Each row comes from the steps of one path. Every step used is in the known rows, and no mark comes twice. Write the path behind each row, first mark first.
(in the rows, 128 means zero)
Known rows
lidori/muzupe/zifem/kabuk/lugog: [113, 157, 101, 129, 149, 144, 138, 114, 175, 131, 136, 134, 151, 120, 129,
 154, 118,  96, 128, 112, 137, 185, 145, 131, 131, 133, 108,  73, 119, 113,
 130, 140, 128, 136, 135, 108, 157, 162, 105, 120,  93, 130, 135, 183, 106,
 115,  88, 141, 134, 143, 142, 139, 143]
zifem/kabuk/lugog/simufu: [160, 135, 136, 125, 135, 138, 141, 126, 143, 134, 144, 134, 140, 126, 115,
 127, 121,  92, 125, 116, 160, 158, 130, 107, 147, 149, 132, 116, 118, 118,
 131, 123, 132, 135, 119, 133, 150, 158, 113, 127,  86, 120, 130, 156,  88,
 127,  84, 138, 132, 137, 145, 135, 142]
lidori/muzupe/zifem/kabuk/lugog/simufu: [137, 143, 113, 128, 148, 150, 145, 116, 169, 137, 167, 133, 148, 114, 120,
 151, 117,  83, 134, 107, 142, 186, 141, 114, 135, 149, 113,  90, 111, 115,
 136, 132, 131, 125, 136, 114, 158, 157, 102, 118,  78, 128, 132, 182,  81,
 113,  57, 147, 131, 141, 144, 145, 139]
muzupe/resu/kabuk/lugog: [116, 162, 109, 123, 103, 151, 123, 118, 129, 132, 137, 149, 126, 129, 116,
 146, 129,  99, 120, 122, 141, 151, 127, 117, 117, 145, 119,  97, 132, 113,
 126, 131, 133, 131, 113, 121, 148, 171, 119, 123,  97, 120, 125, 133, 115,
 130, 119, 128, 122, 149, 142, 123, 113]
lugog/simufu: [150, 109, 139, 127, 129, 136, 136, 131, 120, 134, 156, 126, 125, 122, 120,
 124, 126, 116, 134, 123, 135, 128, 126, 117, 133, 145, 133, 150, 123, 128,
 135, 119, 130, 120, 128, 132, 130, 124, 126, 125, 112, 126, 125, 126, 103,
 129,  95, 133, 125, 128, 129, 133, 124]
kabuk/zifem/muzupe: [113, 170, 129, 130, 143, 141, 124, 123, 156, 134, 144, 126, 127, 121, 123,
 137, 126, 109, 131, 122, 145, 150, 143, 107, 141, 133, 133, 121, 122, 112,
 124, 157, 128, 134, 112, 138, 126, 141, 117, 134, 100, 125, 137, 136, 122,
 117, 119, 131, 138, 136, 129, 125, 132]
lugog/muzupe/resu: [133, 126, 120, 127, 125, 148, 133, 122, 136, 137, 138, 148, 123, 126, 123,
 146, 131, 113, 136, 117, 121, 132, 146, 129, 124, 131, 119, 141, 120, 122,
 126, 123, 129, 114, 143, 109, 146, 134, 128, 128, 123, 131, 126, 141, 104,
 117,  99, 136, 110, 151, 141, 127, 107]
lugog/kabuk/zifem: [137, 157, 127, 129, 136, 143, 140, 125, 136, 132, 144, 129, 113, 121, 118,
 135, 125, 102, 129, 125, 143, 137, 131,  94, 142, 126, 132, 148, 119, 121,
 128, 137, 126, 157, 119, 150, 143, 147, 117, 147, 105, 127, 136, 150, 116,
 111, 139, 135, 132, 131, 144, 134, 119]
resu/kabuk: [118, 135, 125, 132, 110, 137, 115, 124, 114, 132, 138, 135, 130, 126, 122,
 133, 127, 121, 121, 128, 121, 128, 107, 130, 122, 130, 122, 113, 135, 122,
 129, 152, 132, 153, 117, 131, 121, 138, 125, 124, 115, 127, 125, 124, 118,
 128, 141, 124, 127, 125, 139, 120, 125]
kabuk/zifem: [106, 149, 125, 127, 131, 135, 127, 123, 146, 129, 129, 129, 121, 127, 127,
 128, 126, 112, 125, 125, 140, 138, 131, 101, 134, 131, 138, 134, 124, 122,
 121, 141, 127, 138, 119, 134, 131, 148, 120, 133, 119, 124, 131, 142, 136,
 123, 139, 125, 137, 128, 130, 128, 130]
resu/kabuk/zifem/muzupe/lugog/simufu/mase: [155, 193, 132, 142, 143, 172, 130, 119, 149, 146, 204, 152, 144, 116, 108,
 160, 119,  91, 136, 115, 149, 159, 126,  92, 136, 156, 132, 119, 110, 106,
 126, 150, 130, 132,  99, 113, 144, 150, 113, 127,  65, 127, 132, 165,  80,
 127,  84, 141, 144, 143, 164, 126, 122]
muzupe/zifem/kabuk: [118, 156, 120, 133, 130, 133, 126, 128, 162, 130, 141, 136, 149, 127, 138,
 143, 123, 110, 118, 119, 127, 172, 138, 140, 132, 129, 121,  73, 114, 119,
 123, 164, 129, 140, 138, 115, 139, 140, 116, 127, 123, 132, 132, 163,  93,
 117, 110, 138, 130, 139, 135, 128, 135]
resu/muzupe: [120, 134, 114, 122, 125, 138, 115, 121, 126, 130, 138, 134, 135, 115, 119,
 133, 135, 127, 127, 128, 127, 127, 127, 131, 119, 134, 119, 103, 127, 122,
 130, 151, 128, 123, 129, 123, 125, 149, 123, 127, 130, 127, 131, 136, 127,
 134, 126, 127, 126, 116, 136, 133, 123]
muzupe/zifem/kabuk/lugog/simufu/mase: [167, 173, 124, 135, 144, 155, 152, 127, 163, 137, 165, 149, 163, 135, 127,
 142, 115,  86, 125, 112, 162, 188, 136, 114, 149, 160, 135,  90, 107, 117,
 126, 133, 132, 114, 120, 104, 167, 166, 110, 130,  74, 130, 129, 185,  69,
 124,  57, 148, 138, 148, 148, 136, 131]
simufu/lidori/muzupe/resu/kabuk: [102, 148,  95, 132, 129, 160, 131, 113, 133, 137, 154, 153, 149, 135, 117,
 151, 130, 110, 119, 129, 108, 142, 125, 144, 116, 132, 106,  82, 132, 117,
 124, 148, 128, 114, 123, 122, 147, 128, 116, 111, 101, 127, 123, 139,  98,
 135, 104, 137, 120, 139, 157, 112, 111]
zifem/muzupe/lugog/simufu/lidori: [173, 140, 143, 132, 149, 166, 143, 134, 150, 137, 185, 149, 146, 119, 104,
 147, 127, 100, 131, 122, 136, 158, 148, 120, 134, 160, 137, 138, 107, 109,
 123, 137, 124, 102, 124, 110, 144, 111, 116, 120, 101, 127, 128, 141,  73,
 132,  56, 152, 133, 147, 150, 129, 131]
zifem/muzupe/lugog: [142, 150, 131, 130, 141, 144, 122, 126, 154, 133, 152, 136, 131, 111, 118,
 154, 127, 120, 134, 121, 131, 149, 151, 128, 124, 133, 118, 124, 115, 114,
 128, 139, 127, 124, 129, 107, 131, 120, 122, 121, 122, 131, 135, 140, 110,
 126, 102, 139, 134, 143, 141, 131, 134]
zifem/kabuk/lugog: [137, 151, 124, 125, 134, 130, 133, 123, 149, 129, 120, 133, 146, 132, 126,
 133, 123, 107, 119, 121, 152, 162, 133, 119, 144, 135, 126,  97, 124, 116,
 126, 136, 131, 144, 118, 130, 149, 160, 116, 129, 102, 123, 132, 160, 115,
 125, 111, 133, 134, 139, 142, 131, 144]
lidori/muzupe: [116, 122, 110, 130, 147, 130, 133, 116, 134, 132, 124, 122, 131, 122, 129,
 138, 126, 130, 138, 125, 115, 125, 131, 135, 124, 115, 112, 121, 131, 129,
 138, 122, 126, 123, 133, 125, 132, 115, 122, 120, 115, 132, 130, 142, 133,
 122, 117, 131, 129, 125, 139, 133, 129]
simufu/lidori/muzupe/lugog/kabuk: [166, 131, 108, 134, 160, 164, 157, 124, 141, 133, 150, 142, 145, 122, 107,
 155, 124, 105, 134, 127, 117, 146, 135, 132, 127, 131, 115, 136, 116, 120,
 130, 121, 119, 125, 134, 111, 161, 113, 115, 126, 112, 133, 132, 167,  92,
 124,  97, 153, 130, 142, 169, 137, 121]
lugog/muzupe/zifem/kabuk: [133, 136, 123, 134, 135, 141, 135, 123, 161, 133, 144, 146, 148, 121, 129,
 148, 123, 101, 129, 111, 124, 166, 141, 140, 137, 133, 117, 101, 111, 116,
 125, 161, 126, 144, 145, 103, 143, 137, 116, 134, 118, 137, 131, 172,  76,
 102,  91, 144, 122, 144, 145, 135, 132]

Write each row's path
[157, 143, 111, 124, 132, 159, 127, 123, 132, 136, 159, 140, 132, 100, 103,
 156, 131, 107, 133, 125, 128, 137, 135, 123, 115, 133, 111, 130, 113, 117,
 137, 140, 125, 139, 131, 116, 143, 153, 119, 134, 125, 131, 138, 165, 104,
 125, 116, 141, 125, 127, 161, 146, 113]  resu/muzupe/lugog/kabuk
[140, 174, 126, 124, 111, 167, 125, 120, 136, 144, 181, 148, 124, 116, 103,
 154, 127,  83, 128, 112, 153, 161, 140, 104, 125, 159, 119, 108, 122, 105,
 134, 136, 137, 125, 110, 131, 146, 162, 113, 119,  60, 119, 126, 133,  82,
 128,  65, 141, 121, 155, 148, 124, 115]  zifem/muzupe/resu/kabuk/lugog/simufu
[157, 129, 126, 125, 136, 169, 134, 125, 136, 133, 179, 157, 150, 110,  97,
 141, 133, 104, 126, 125, 131, 147, 130, 120, 120, 167, 127, 130, 109, 114,
 119, 145, 124,  97, 127, 104, 144, 145, 118, 116, 122, 125, 126, 156,  91,
 142,  76, 144, 130, 129, 154, 137, 118]  resu/muzupe/lugog/simufu/lidori
[103, 158, 105, 128, 128, 141, 113, 120, 157, 130, 147, 141, 160, 112, 131,
 148, 130, 109, 115, 117, 129, 169, 135, 140, 122, 135, 110,  54, 111, 114,
 123, 185, 128, 132, 133, 112, 136, 163, 113, 120, 129, 132, 136, 170,  92,
 121, 106, 136, 129, 125, 139, 132, 131]  resu/muzupe/zifem/kabuk
[153, 118, 140, 130, 135, 149, 148, 135, 129, 130, 161, 142, 142, 134, 115,
 120, 127, 106, 125, 129, 138, 134, 123, 122, 143, 157, 144, 142, 121, 125,
 121, 131, 125, 107, 125, 131, 141, 115, 122, 128, 110, 124, 122, 129,  93,
 135,  80, 140, 128, 130, 138, 127, 126]  lugog/simufu/lidori
[144, 108, 124, 131, 155, 154, 153, 122, 136, 134, 161, 137, 142, 131, 110,
 128, 125, 109, 135, 126, 121, 136, 124, 130, 136, 148, 128, 131, 123, 127,
 131, 119, 124, 102, 129, 132, 146, 111, 115, 119, 100, 129, 124, 141,  95,
 134,  68, 144, 128, 127, 142, 130, 128]  lugog/simufu/lidori/muzupe
[151, 131, 131, 128, 138, 138, 140, 121, 150, 134, 127, 142, 145, 125, 115,
 136, 124,  94, 130, 114, 145, 158, 135, 119, 147, 138, 123, 123, 122, 112,
 129, 131, 129, 147, 131, 124, 153, 158, 114, 138,  96, 127, 130, 166,  92,
 112,  95, 139, 126, 145, 149, 135, 138]  zifem/kabuk/lugog/muzupe
[102, 153, 105, 131, 137, 177, 138, 109, 140, 144, 176, 154, 139, 130, 107,
 147, 128,  84, 123, 120, 128, 154, 127, 103, 127, 153, 126, 108, 121, 114,
 122, 150, 129, 116, 117, 133, 157, 147, 106, 113,  77, 121, 124, 152,  80,
 126,  85, 138, 125, 139, 157, 118, 105]  lugog/simufu/lidori/muzupe/resu/kabuk/zifem
[133, 164, 112, 124, 139, 164, 126, 118, 147, 136, 163, 144, 122,  98, 103,
 156, 131,  94, 130, 120, 141, 146, 138,  93, 119, 137, 117, 130, 108, 111,
 126, 151, 124, 146, 127, 120, 144, 171, 111, 140, 117, 127, 141, 179, 113,
 119, 127, 137, 133, 129, 161, 146, 114]  resu/muzupe/lugog/kabuk/zifem
[165, 199, 120, 132, 126, 171, 135, 119, 139, 146, 182, 158, 143, 131, 105,
 156, 123,  87, 131, 115, 158, 159, 133, 109, 136, 159, 124, 105, 120, 108,
 131, 125, 137, 107, 102, 122, 157, 164, 116, 125,  47, 124, 124, 144,  74,
 134,  51, 144, 126, 156, 158, 120, 109]  zifem/muzupe/resu/kabuk/lugog/simufu/mase
[149, 175, 127, 127, 117, 179, 136, 124, 142, 140, 186, 163, 145, 130,  94,
 150, 128,  76, 119, 120, 152, 164, 138, 109, 135, 173, 130, 103, 120, 100,
 123, 149, 131, 110, 106, 130, 158, 156, 110, 121,  62, 117, 122, 127,  67,
 135,  47, 147, 124, 160, 153, 116, 115]  zifem/muzupe/resu/kabuk/lugog/simufu/lidori
[108, 150, 114, 127, 104, 145, 113, 119, 123, 136, 143, 145, 129, 128, 124,
 146, 131, 118, 119, 125, 124, 137, 126, 131, 111, 130, 118, 100, 130, 121,
 127, 145, 133, 133, 123, 119, 134, 145, 125, 118, 118, 126, 125, 126, 108,
 128, 131, 129, 118, 140, 141, 113, 109]  muzupe/resu/kabuk
[165, 144, 143, 129, 140, 155, 130, 132, 144, 140, 186, 135, 127, 107, 109,
 153, 125, 108, 139, 116, 135, 150, 150, 117, 127, 150, 127, 145, 110, 114,
 134, 127, 127, 119, 129, 108, 134, 121, 120, 118, 104, 128, 133, 143,  88,
 128,  70, 145, 131, 142, 145, 135, 129]  zifem/muzupe/lugog/simufu
[145, 126, 119, 130, 138, 169, 146, 115, 125, 134, 169, 146, 149, 123,  96,
 137, 122,  88, 128, 123, 139, 150, 108, 115, 132, 163, 126, 115, 132, 115,
 134, 126, 129, 130, 113, 135, 155, 149, 106, 123,  65, 122, 119, 146,  91,
 135,  71, 141, 131, 133, 156, 132, 127]  resu/kabuk/lugog/simufu/lidori/muzupe
[149, 104, 123, 129, 150, 149, 140, 119, 139, 141, 171, 130, 127, 105, 111,
 152, 122, 113, 146, 117, 119, 140, 141, 119, 117, 138, 116, 145, 115, 125,
 142, 107, 128, 111, 134, 104, 143, 119, 117, 107, 112, 131, 132, 155, 104,
 126,  89, 142, 129, 132, 151, 145, 127]  lidori/muzupe/lugog/simufu
[172, 139, 126, 129, 135, 148, 141, 131, 133, 134, 152, 136, 124, 114, 113,
 152, 125, 111, 133, 125, 127, 136, 139, 118, 126, 126, 121, 150, 113, 123,
 134, 118, 125, 150, 133, 115, 147, 129, 122, 136, 125, 131, 135, 158, 105,
 120, 123, 142, 129, 141, 154, 140, 120]  muzupe/lugog/kabuk
[165, 131, 141, 124, 134, 155, 156, 133, 137, 127, 149, 147, 140, 135, 107,
 122, 127,  91, 125, 126, 155, 151, 128, 105, 143, 171, 144, 145, 122, 117,
 121, 116, 127, 110, 118, 133, 155, 147, 117, 130,  88, 120, 121, 136,  99,
 136,  67, 141, 132, 140, 140, 134, 132]  kabuk/lugog/simufu/lidori
[155, 181, 109, 129, 143, 163, 140, 119, 163, 137, 172, 154, 168, 119, 118,
 147, 122,  84, 124, 112, 162, 189, 131, 118, 138, 167, 122,  69, 106, 111,
 127, 157, 131, 108, 121, 105, 165, 190, 106, 127,  73, 129, 131, 193,  72,
 126,  54, 146, 136, 135, 155, 142, 127]  resu/muzupe/zifem/kabuk/lugog/simufu/mase
[152, 121, 123, 125, 153, 161, 161, 121, 140, 133, 153, 142, 139, 127, 104,
 130, 123,  94, 134, 123, 143, 150, 129, 117, 139, 161, 132, 133, 127, 119,
 132, 106, 126, 105, 121, 131, 158, 137, 110, 122,  78, 123, 122, 150, 102,
 134,  59, 145, 131, 136, 144, 137, 132]  kabuk/lugog/simufu/lidori/muzupe
[112, 161,  95, 128, 130, 167, 139, 110, 138, 134, 142, 157, 144, 136, 107,
 152, 128,  94, 120, 125, 129, 163, 125, 129, 118, 148, 115,  83, 133, 112,
 122, 133, 130, 115, 114, 119, 162, 155, 110, 115,  83, 123, 122, 145, 107,
 133,  94, 141, 123, 148, 156, 120, 113]  simufu/lidori/muzupe/resu/kabuk/lugog
[126, 119, 110, 133, 154, 146, 147, 120, 138, 128, 126, 134, 146, 136, 121,
 132, 127, 121, 129, 131, 116, 139, 128, 144, 130, 132, 121, 111, 130, 127,
 124, 132, 123, 107, 126, 128, 141, 109, 121, 122, 114, 131, 125, 138, 117,
 131, 101, 137, 130, 128, 140, 127, 129]  simufu/lidori/muzupe
[113, 181, 104, 122, 128, 151, 120, 115, 166, 128, 140, 146, 156, 113, 123,
 150, 128,  93, 117, 114, 148, 187, 141, 126, 125, 148, 111,  58, 113, 107,
 121, 173, 131, 133, 130, 111, 149, 193, 105, 125, 107, 127, 136, 179, 103,
 120,  96, 135, 133, 133, 143, 141, 135]  resu/muzupe/zifem/kabuk/lugog
[143, 138, 119, 120, 125, 152, 141, 118, 146, 134, 131, 153, 118, 125, 112,
 147, 131,  95, 136, 115, 143, 149, 153, 115, 127, 146, 121, 146, 122, 116,
 127, 106, 129, 112, 136, 110, 158, 158, 121, 132, 102, 127, 125, 147, 113,
 116,  92, 139, 115, 158, 143, 134, 110]  kabuk/lugog/muzupe/resu
[125, 150, 125, 126, 110, 144, 124, 121, 124, 129, 132, 139, 132, 123, 114,
 134, 124, 106, 121, 125, 146, 145, 110, 117, 126, 145, 127, 116, 137, 116,
 129, 133, 133, 154, 107, 134, 135, 167, 118, 127,  97, 121, 124, 129, 124,
 131, 130, 126, 131, 134, 139, 128, 130]  resu/kabuk/lugog
[149, 154, 130, 126, 129, 147, 140, 126, 160, 133, 163, 142, 146, 120, 124,
 141, 120,  82, 123, 110, 157, 183, 141, 112, 139, 160, 133,  99, 109, 112,
 125, 138, 131, 135, 131, 114, 158, 168, 109, 124,  90, 125, 131, 172,  79,
 117,  69, 145, 132, 147, 139, 141, 139]  muzupe/zifem/kabuk/lugog/simufu
